Each row was made from one small tree. The marks that hang from a mark follow it in brackets, in alphabetical order. Every link used is in the known rows. Write each row's tree.
Known rows
daruv(beba(mari)): [  9.9 -26.6  -9.6  -1.6 -33.4  -6.4 -22.1  15.0  13.5   9.4  42.1  68.9
 -22.7  14.9  43.1  -3.8 -27.3   4.1  -0.6   1.4  20.3 -15.6  33.2  10.4
  10.0   2.0 -19.9]
mele(fovur mamato(mari(beba(daruv) nekiv))): [  4.1  19.8  28.3  13.6  -7.3  19.3   4.7  16.1 -33.9 -25.1  -5.7 -39.7
 -11.6  -9.7 -12.1   9.1   4.4  -1.5  -2.9  74.4   1.3  13.6 -23.9  -5.5
  -1.6  -1.0  21.7]
mamato(mari(beba nekiv) mele): [-20.6  31.8   1.6 -14.3  10.6  -4.3  12.5 -40.2  -5.0  10.6 -15.3 -17.8
 -26.7  15.2  22.0  -5.1  15.0 -12.1 -22.8 -31.8 -22.0  -5.4 -42.5 -53.1
 -22.4  -5.0  10.7]
kili(mari(mamato)): [ 19.4 -19.1 -41.2   8.2  17.1 -14.3 -20.3   3.9  26.7   1.9  -7.1 -30.5
   6.7  15.4  14.6   4.8   4.9  12.6  -2.9 -12.8   5.2 -16.5 -22.3  57.2
  12.3   0.8 -16.8]
nekiv(mari(mamato)): [ -1.4 -31.5   3.3   4.4   7.1  -5.0  -8.1  -6.0  15.3  -9.8   5.7 -32.2
   8.2 -14.1  16.6   2.6 -12.1  -4.4 -12.8  32.4  -6.2  10.0   3.9  17.2
  22.7  -0.4   1.7]
mamato(mari(nekiv)): [-12.9  19.3  13.7   9.7   4.9  -1.4 -14.0 -17.0  -5.2  -3.9 -16.9 -29.0
 -23.6   0.6  19.5 -10.3  -7.3  -6.3 -25.7  -6.2   5.6  -2.5 -19.3 -16.1
   2.2  -1.4   7.5]
zulat(nekiv(mari(beba(daruv) mamato(mele)))): [-13.5 -15.2  15.9   1.2   3.0   4.9 -18.6   3.8  -6.2   3.8  11.0   2.9
  20.0  -7.0   5.8  -1.4  -5.9   1.1 -16.9  23.1  -2.0  16.0  26.2  19.4
 -20.3  -3.1  17.3]
beba(daruv mari(mamato nekiv)): [  1.1  -6.6 -13.1  -0.5   8.1   8.9 -12.5  21.2   6.4   2.6   5.4  38.4
  43.6  -7.9 -63.8  -7.7 -10.0   4.5  33.8 -15.9   8.4 -20.7  54.7  35.2
  19.5   6.5 -20.9]
nekiv(mari(beba(daruv) mamato(mele(fovur)))): [-16.1 -19.6  -2.6 -10.1  13.6  -5.6   5.8 -11.8  -1.6  -0.7  18.6 -13.7
   7.0  -2.3  -1.9  10.3   4.1  -7.3  -0.9  41.3 -23.2  13.3  -4.6  -2.1
   6.8  -1.0   1.9]
fovur(mele(mamato(mari(beba(daruv) nekiv)))): [ -6.3  18.3  15.5  -2.7   0.5  11.6  11.1 -12.4 -21.2   4.3  -4.0   3.6
  -9.2  17.9 -12.2  16.9   8.7  -6.0 -22.0 -17.1  -3.0  -1.3 -13.2 -17.3
  12.6  -1.3  -2.4]
nekiv(mari(beba(daruv) mamato(mele))): [-17.7 -17.5  -6.9  -9.9  13.3  -6.7   3.7 -17.6  15.6   1.1  17.9  -5.5
   6.1   2.7   4.3   7.3  -2.3  -8.2  -5.2  22.3 -23.5   7.1 -10.2  -4.6
   6.0  -1.7  -5.0]
mari(beba(daruv) mamato(mele) nekiv): [ -9.3   5.4  -7.3  -0.1  12.9  -2.7  24.1  -6.6   9.9  10.3 -30.1  35.5
  10.8  -1.9 -32.7  -4.1   9.1   0.4   5.0 -56.5  -5.5  -9.3  -5.5 -28.0
 -12.9   1.8  -9.2]
nekiv(mari(beba(daruv))): [-20.4  -3.2   6.5 -12.2   6.2  -7.3 -10.2  -7.7  -3.8  -6.0  48.3   7.7
 -12.6   9.4  27.2   7.6 -14.5 -10.2 -11.5  38.6  -6.8   3.1   0.1 -11.4
   1.7  -3.0  -4.8]
daruv(beba): [  7.5 -18.5  -6.2   3.5 -26.3 -13.2 -25.2  -0.3  11.8  10.0  27.2  56.2
 -37.8  20.9  66.6  -2.9 -28.4   2.4 -22.5  -1.4  18.4  -2.0  19.2   7.7
   4.1  -0.1 -21.1]
nekiv(mari(beba mamato(mele))): [ -9.0 -24.8  -0.9  -9.1   5.3  -6.8  10.9 -16.0  17.0  -4.5  13.3 -17.6
  -1.0  -6.6  18.3   7.1   0.5  -7.9  -9.4  16.2 -17.8   7.1 -22.1 -16.3
   3.1  -2.0   4.0]
kili(mari(beba mamato(mele) nekiv) sifogos): [ 10.3  31.1 -11.1  12.2   2.8 -14.9  28.5   4.2  45.1  12.3 -13.8 -10.4
 -13.8   5.4   7.0  -3.4   5.6   8.7  15.6 -49.6  -2.1   7.4 -27.6 -13.9
  -7.1  -1.5   7.1]
daruv(beba(mari(mamato(mele) nekiv))): [ 11.2 -33.1  -6.8   8.8 -25.8  -1.1   2.6  13.9  21.2  14.2   8.6  67.4
  -9.8   0.7  16.8  -7.8 -19.4   5.4  -1.6 -26.3  12.3 -18.6  30.0   2.8
  13.6   3.6 -12.9]
beba(daruv mari(mamato(mele))): [  4.3  -6.7 -34.8 -23.2  12.8   3.0 -21.5  -1.0  12.4  11.7  22.4  25.2
  48.9  10.8 -42.3  -1.4   0.3   1.9  39.6  -3.5 -13.0 -11.5  48.7  49.9
  11.6   3.6 -28.0]
mamato(mari mele(fovur)): [ -7.7  20.8  -8.6 -23.1  15.6  -6.5 -10.3 -37.5 -37.8   7.0  -5.7 -59.9
 -12.6  15.9  24.9   3.3  25.6  -9.7 -10.9  31.9 -30.6  20.5 -18.4   0.4
  -7.6  -4.8  13.4]
mamato(mari(nekiv) mele(fovur)): [ -8.7  27.6   7.5 -11.5  17.2   0.9   6.7 -29.0 -46.7   6.5 -25.1 -48.8
 -12.4   3.3   3.8  -2.7  26.8  -9.8 -18.2  10.9 -26.2  12.0  -9.2 -20.4
  -6.6  -4.0  21.0]
daruv(beba(mari(mamato nekiv))): [ 10.4 -35.4  -1.4  16.4 -29.9  -0.8  -5.8  23.1  23.1   9.6  11.5  69.8
 -12.7  -2.1  13.8  -8.3 -27.5   6.7  -1.3 -21.0  23.6 -20.7  30.6   5.6
  17.0   5.2 -13.7]
zulat(nekiv(mari(beba mamato))): [-10.2 -23.7  24.7   9.1  -6.6   4.7 -18.6  13.0  -5.5  -5.0   8.8  -3.6
  14.5 -15.6  15.1  -3.7 -12.5   2.9 -18.1  24.5  12.9  16.2  18.3  14.0
 -17.5  -2.2  21.0]
beba(daruv mari(mamato(mele) nekiv)): [  2.3   0.0 -19.8 -10.0  13.1   9.9  -3.3   8.6   5.1  10.8  -0.3  35.6
  49.0  -0.8 -61.1  -7.0   0.7   2.3  32.8 -25.9  -7.1 -19.2  54.7  30.5
  13.8   4.3 -20.9]

Write each row's tree
[-25.4  35.3   5.8 -15.0  17.5  -1.9  11.8 -26.7 -43.8  11.0  -9.7 -19.6
 -19.7  15.0  -6.2   0.9  25.4 -11.2  -9.6  12.6 -28.2   6.6 -22.0 -37.6
 -18.1  -3.0  16.2] | mamato(mari(beba(daruv) nekiv) mele(fovur))
[  3.9  10.4   9.5  -5.5  -3.5   8.8   1.7 -19.1 -17.7   2.2  -3.1 -20.2
  -4.7  17.2   4.9  17.0   9.1  -5.3 -23.0  -6.7  -2.6   3.5 -13.0  -2.5
  17.1  -1.9  -2.7] | fovur(mele(mamato(mari)))
[-16.4  20.9  -5.2 -27.4   6.5  -9.6   1.6 -34.9 -35.5   5.1   6.9 -42.1
 -25.9  18.1  27.4   5.7  27.8 -10.5  -5.9  28.5 -27.4  15.1 -41.2 -29.3
 -22.5  -4.7  12.9] | mamato(mari(beba) mele(fovur))
[  3.2  -1.7 -16.4  -9.6  14.9   9.9  -0.9  15.2 -14.4   9.0  -0.1  26.9
  49.3  -6.3 -69.1  -3.8   7.4   3.2  37.0  -7.5  -7.4 -14.1  57.4  32.5
  15.4   5.1 -13.5] | beba(daruv mari(mamato(mele(fovur)) nekiv))
[ 12.3 -35.1  -3.6   9.0 -25.0   0.3   1.9  22.1   2.2  13.2   8.1  58.7
  -9.5  -3.4   8.8  -5.6 -12.6   6.2   2.9  -7.6  12.7 -11.8  33.1   5.3
  15.5   4.4  -8.3] | daruv(beba(mari(mamato(mele(fovur)) nekiv)))
[-29.6  28.2  13.3   4.3   5.2  -4.2  -8.8 -14.5  -1.0  -0.1   0.9   1.5
 -29.2  12.3  10.9  -7.0  -9.3  -7.3 -18.6  -5.5   4.5  -6.3 -29.4 -30.9
  -9.7  -0.8   3.9] | mamato(mari(beba(daruv) nekiv))
[  9.0  36.3 -14.7  -3.6  -7.1 -22.4  -2.5   4.2  35.1   4.1  35.5  -8.0
 -32.2  24.9  46.8   2.8  -7.1   6.7  17.6 -11.3  10.9  12.7 -22.2  -1.2
 -12.7  -3.8  -5.6] | kili(mari(beba) sifogos)
[ -7.4  -0.5  -1.9   1.3  12.1  -2.1  27.3   2.3 -15.5   6.7 -29.4  28.3
  11.1  -9.3 -42.4  -1.3  18.5   1.0  13.2 -32.0  -5.8  -0.1   1.1 -23.3
 -12.3   3.0  -1.4] | mari(beba(daruv) mamato(mele(fovur)) nekiv)
[  1.4  27.4  18.7  11.7  -5.8  17.3  -0.9  -4.2  20.5 -19.2  -4.8 -23.5
 -13.7   4.4  10.1   0.6 -12.9  -3.4 -18.7  21.3   0.6  -6.4 -34.9 -10.5
  -5.5  -2.6   4.8] | mele(mamato(mari(beba(daruv) nekiv)))
[  8.4 -23.3   2.1   8.1 -32.0  -1.0  -8.4  22.1   8.4   8.9  27.5  76.3
 -23.3   7.6  29.5  -7.7 -27.3   4.1  -5.6 -14.1  24.0 -20.9  38.1  -2.0
  11.5   2.8 -15.0] | daruv(beba(mari(nekiv)))
[ 16.9 -15.4 -10.9  -7.6  -2.2   7.1  11.0  10.6   5.6  -0.1 -10.0  11.3
  33.7 -20.1 -34.3  -7.8   6.2   2.6  28.8 -41.7   5.9 -19.8  29.0   6.3
   9.1   3.1  -3.1] | beba(mari(mamato(mele) nekiv))
[ -1.3  12.0  18.2  -0.9  -6.1   9.8  15.1 -10.8 -19.9   1.8  -7.8  -6.8
 -11.3  12.4  -2.2  15.4  10.2  -5.4 -23.7 -20.6   1.4  -1.1 -19.2 -25.7
  10.8  -1.7   0.2] | fovur(mele(mamato(mari(beba nekiv))))
[ 12.9  20.0  19.9  15.1  -6.8  18.9  -3.6  -4.5  17.4 -21.0 -17.1 -44.5
 -10.8  -3.4  16.0  -0.8 -12.9  -3.0 -22.9  18.3   2.9  -3.4 -28.0   0.8
   3.4  -3.0  11.9] | mele(mamato(mari(nekiv)))
[-23.3  28.8  -9.2 -28.5  15.8  -8.3  -5.0 -37.4 -35.7  10.3  10.7 -29.1
 -18.4  26.6  13.5   6.5  24.4 -11.4  -2.9  36.1 -34.2  14.7 -30.2 -17.0
 -20.4  -4.0   6.6] | mamato(mari(beba(daruv)) mele(fovur))
[ -0.8  13.3  -6.9 -12.3   5.2   8.4 -18.2  19.4 -14.7   2.8  28.3  49.5
  29.6   6.2 -40.5  -7.1 -10.3   0.5  26.6  -8.3   9.7 -24.4  66.6  22.5
  10.1   2.8 -20.9] | beba(daruv mari(nekiv))
[ 16.8   8.0  18.4   6.6  -8.2  16.2  -9.0   8.6 -31.2 -27.9  -0.7 -71.2
  -7.0  -8.3   9.7  10.9   5.5  -0.6  -3.5  87.1   0.1  21.5 -21.5  19.6
   5.4  -2.0  19.2] | mele(fovur mamato(mari))
[-10.5 -29.1   5.4   1.9  -1.6  -7.3   2.4  -3.9  19.5 -11.9  18.2 -15.3
  -6.4 -12.8  18.7   6.3 -10.0  -5.1  -7.9  26.3  -2.1   5.8 -21.4 -11.2
   9.7  -0.6   1.5] | nekiv(mari(beba mamato))
[ 20.3  27.6 -12.3  15.2  11.2 -10.5  17.8   6.4  24.0  11.0 -25.6 -35.1
  -0.3  -1.3  -1.6  -2.5   9.3  10.4  14.9 -23.6  -5.4  19.5  -0.1  17.4
   6.8  -1.0   9.8] | kili(mari(mamato(mele(fovur)) nekiv) sifogos)
[  1.6  -7.0  -1.5   1.5  -0.8  -5.0  34.7  -4.6  14.6   2.8 -37.2  19.4
  -0.3 -15.2 -12.2  -5.7  14.1  -0.3   1.4 -69.9   3.6 -10.2 -20.9 -43.3
 -16.2   1.1   1.5] | mari(beba mamato(mele) nekiv)
[  9.8  25.3  -4.8  21.2  -2.1 -14.5  20.3  15.9  47.2   3.8 -10.3  -8.5
 -17.1   0.3   6.0  -3.8  -5.5  11.2  16.5 -41.1  14.5   7.8 -27.7  -8.5
  -1.4   0.6   4.2] | kili(mari(beba mamato nekiv) sifogos)
[ 16.4  15.3  29.7  16.3  -6.8  21.5   2.1  14.8 -35.7 -28.5 -15.5 -63.8
  -8.2 -17.3  -5.6   7.1   6.5  -0.2  -8.3  73.1   3.0  15.7 -16.2   6.1
   6.1  -1.5  25.0] | mele(fovur mamato(mari(nekiv)))
[ -9.3 -17.6  19.9   3.5  -1.9   4.6 -14.0   5.6  -5.3  -0.2   7.0  -5.4
  15.0 -11.7  13.8  -1.9  -3.7   1.1 -17.8  16.8   1.4  16.8  17.3   9.9
 -21.3  -3.5  23.4] | zulat(nekiv(mari(beba mamato(mele))))
[ 16.0 -11.1  -0.9   7.2   9.6   1.6  20.2   0.1 -20.8   2.7 -53.5 -15.0
  20.2 -25.3 -28.5  -6.8  19.2   3.0   1.4 -34.5  -1.1   6.8  16.4  -0.9
   4.6   1.6   7.7] | mari(mamato(mele(fovur)) nekiv)
[ 14.7  -8.7  -5.9   7.1  11.2   0.1  18.4  -9.9   8.9   4.7 -53.6  -7.3
  19.5 -19.4 -17.4  -9.4  10.4   1.7  -5.4 -60.7  -1.9  -3.9  10.5  -4.5
   2.9   0.8   0.3] | mari(mamato(mele) nekiv)
[ 18.0 -19.0  -7.2  -8.0  -2.1   8.2  13.2  17.1 -13.4  -2.9  -9.8   5.1
  34.9 -24.7 -39.8  -5.3  11.9   3.4  33.7 -23.5   5.6 -14.2  34.5   7.2
  10.2   3.7  -0.1] | beba(mari(mamato(mele(fovur)) nekiv))
[ 18.4  23.4  -6.2  24.7   5.5 -11.3   9.3  13.6  44.6   5.6 -21.8 -25.6
  -3.7  -1.3   5.1  -6.5  -7.0  12.1  12.2 -34.0  10.5  12.4  -3.0  18.8
  11.5   0.2   4.1] | kili(mari(mamato nekiv) sifogos)
[ 12.3 -36.7 -16.5  -0.6 -28.1  -5.8 -10.8   8.8  25.9  14.7  22.9  59.2
  -9.0   9.3  29.3  -3.8 -19.0   5.1   3.2 -10.8   7.8 -14.1  26.6  16.7
  12.7   3.1 -17.9] | daruv(beba(mari(mamato(mele))))
[  6.5  22.9  21.1  13.2 -11.8  16.4   5.3  -2.3  19.3 -21.3  -8.6 -31.3
 -19.0  -3.3  19.1   0.6 -11.1  -3.1 -20.4  12.7   4.6  -6.5 -43.9 -19.6
  -6.2  -2.8  11.1] | mele(mamato(mari(beba nekiv)))
[ 17.2 -11.6 -25.6  21.5  17.5  -7.5  -2.4  14.6  18.1   2.5 -28.3 -18.1
   6.8   2.9  -2.0  -0.5   5.4  12.6 -10.1 -34.8  10.3 -23.1 -15.0  38.3
  15.3   1.7  -9.1] | kili(mari(mamato nekiv))
[  3.8 -15.0 -27.5 -14.2   5.7   2.3 -28.1  12.5  14.6   3.2  26.7  27.6
  46.1   4.4 -42.9  -2.7 -10.4   4.9  40.4   8.3   3.6 -12.9  49.3  53.5
  17.2   5.2 -30.1] | beba(daruv mari(mamato))
[ 20.3 -27.4 -21.7 -20.8  -4.8   0.5  -3.9   9.6  -7.4  -2.7  11.0  -3.7
  36.3 -13.1 -22.5   0.9  10.8   3.4  39.6  -0.9  -1.2  -5.4  26.6  27.9
   8.7   2.9  -7.4] | beba(mari(mamato(mele(fovur))))
[-10.0  -3.8   3.8  13.6   3.2  -3.3  14.8  10.9  15.0  -0.1 -23.0  40.4
   3.0 -11.7 -31.2  -6.3  -5.4   4.0   6.5 -43.5  17.0 -10.0  -3.5 -21.1
  -5.3   4.5 -10.6] | mari(beba(daruv) mamato nekiv)
[ -7.7 -14.3 -16.2  -5.3   1.3 -12.3 -10.9  -3.7  25.7  -0.2   7.9  26.5
   5.9   6.6  -4.2   1.7  -6.1   4.0  16.0 -12.3   8.4   1.1 -11.9   7.0
  -8.4   3.2 -23.1] | mari(beba(daruv) mamato)
[  6.5 -19.7 -17.7 -16.9  -3.0 -13.2  14.7  -9.4  -3.7  -0.7  -7.3  -3.9
   1.7  -4.4   6.4   6.3  21.1   1.7  20.0 -10.3  -4.1  10.7 -27.0 -14.0
 -17.5   0.6  -2.7] | mari(beba mamato(mele(fovur)))
[  9.4  15.6  31.3  13.5 -12.2  18.1  10.3  18.5 -33.8 -28.8  -8.1 -49.6
 -19.0 -15.2  -0.8   8.2   7.4  -1.2  -5.3  70.3   5.0  12.8 -31.6 -13.3
  -3.5  -1.2  26.7] | mele(fovur mamato(mari(beba nekiv)))
[-14.5 -18.1  20.0   7.9  -0.1   4.8 -22.9  12.8  -5.1  -2.0  13.6   5.7
  17.2  -9.4   4.6  -2.8 -13.5   2.7 -15.8  29.2   9.2  14.8  25.7  22.8
 -15.8  -1.6  13.8] | zulat(nekiv(mari(beba(daruv) mamato)))
[-13.1  23.3  10.5  -2.4  -0.1  -4.7   4.3   7.8 -13.8  -0.9  10.7  55.9
 -17.4   6.6  -1.8  -4.8  -8.1  -2.5  -2.0 -34.1  19.1 -14.4  10.3 -37.7
 -18.4   0.2 -11.9] | mari(beba(daruv) nekiv)
[ -4.9  -9.5 -22.6 -18.8  10.1 -11.7   4.3 -10.0  -3.0   6.9  -1.0  12.8
  13.2   7.6 -15.0   6.1  17.7   1.7  22.2   1.1 -13.7  10.6  -8.4   4.8
 -15.4   1.5 -12.6] | mari(beba(daruv) mamato(mele(fovur)))
[  6.1  15.6  19.2   3.7  -7.8  16.2  -6.8  10.6 -29.5 -25.8  10.0 -50.7
 -12.5  -1.2   2.5  12.6   4.7  -1.2   2.1  88.5  -3.0  18.8 -29.1   9.6
  -2.6  -1.5  14.5] | mele(fovur mamato(mari(beba(daruv))))
[-10.8  -9.4  28.3   0.7  -8.8   2.7 -24.1  11.3 -16.2  -6.4  26.9   5.2
   2.4  -8.1  30.8  -2.3 -12.6  -0.2 -21.1  30.8  14.6  14.4  24.7   4.5
 -23.5  -4.3  21.1] | zulat(nekiv(mari(beba)))
[-22.2  19.6  17.2   6.6  -2.7  -4.6  -3.4 -14.5  -0.1  -5.0  -4.1 -11.0
 -36.6   3.6  23.2  -7.5  -7.0  -6.8 -21.5 -14.4   9.3  -6.1 -41.3 -42.8
 -11.3  -1.0   9.3] | mamato(mari(beba nekiv))
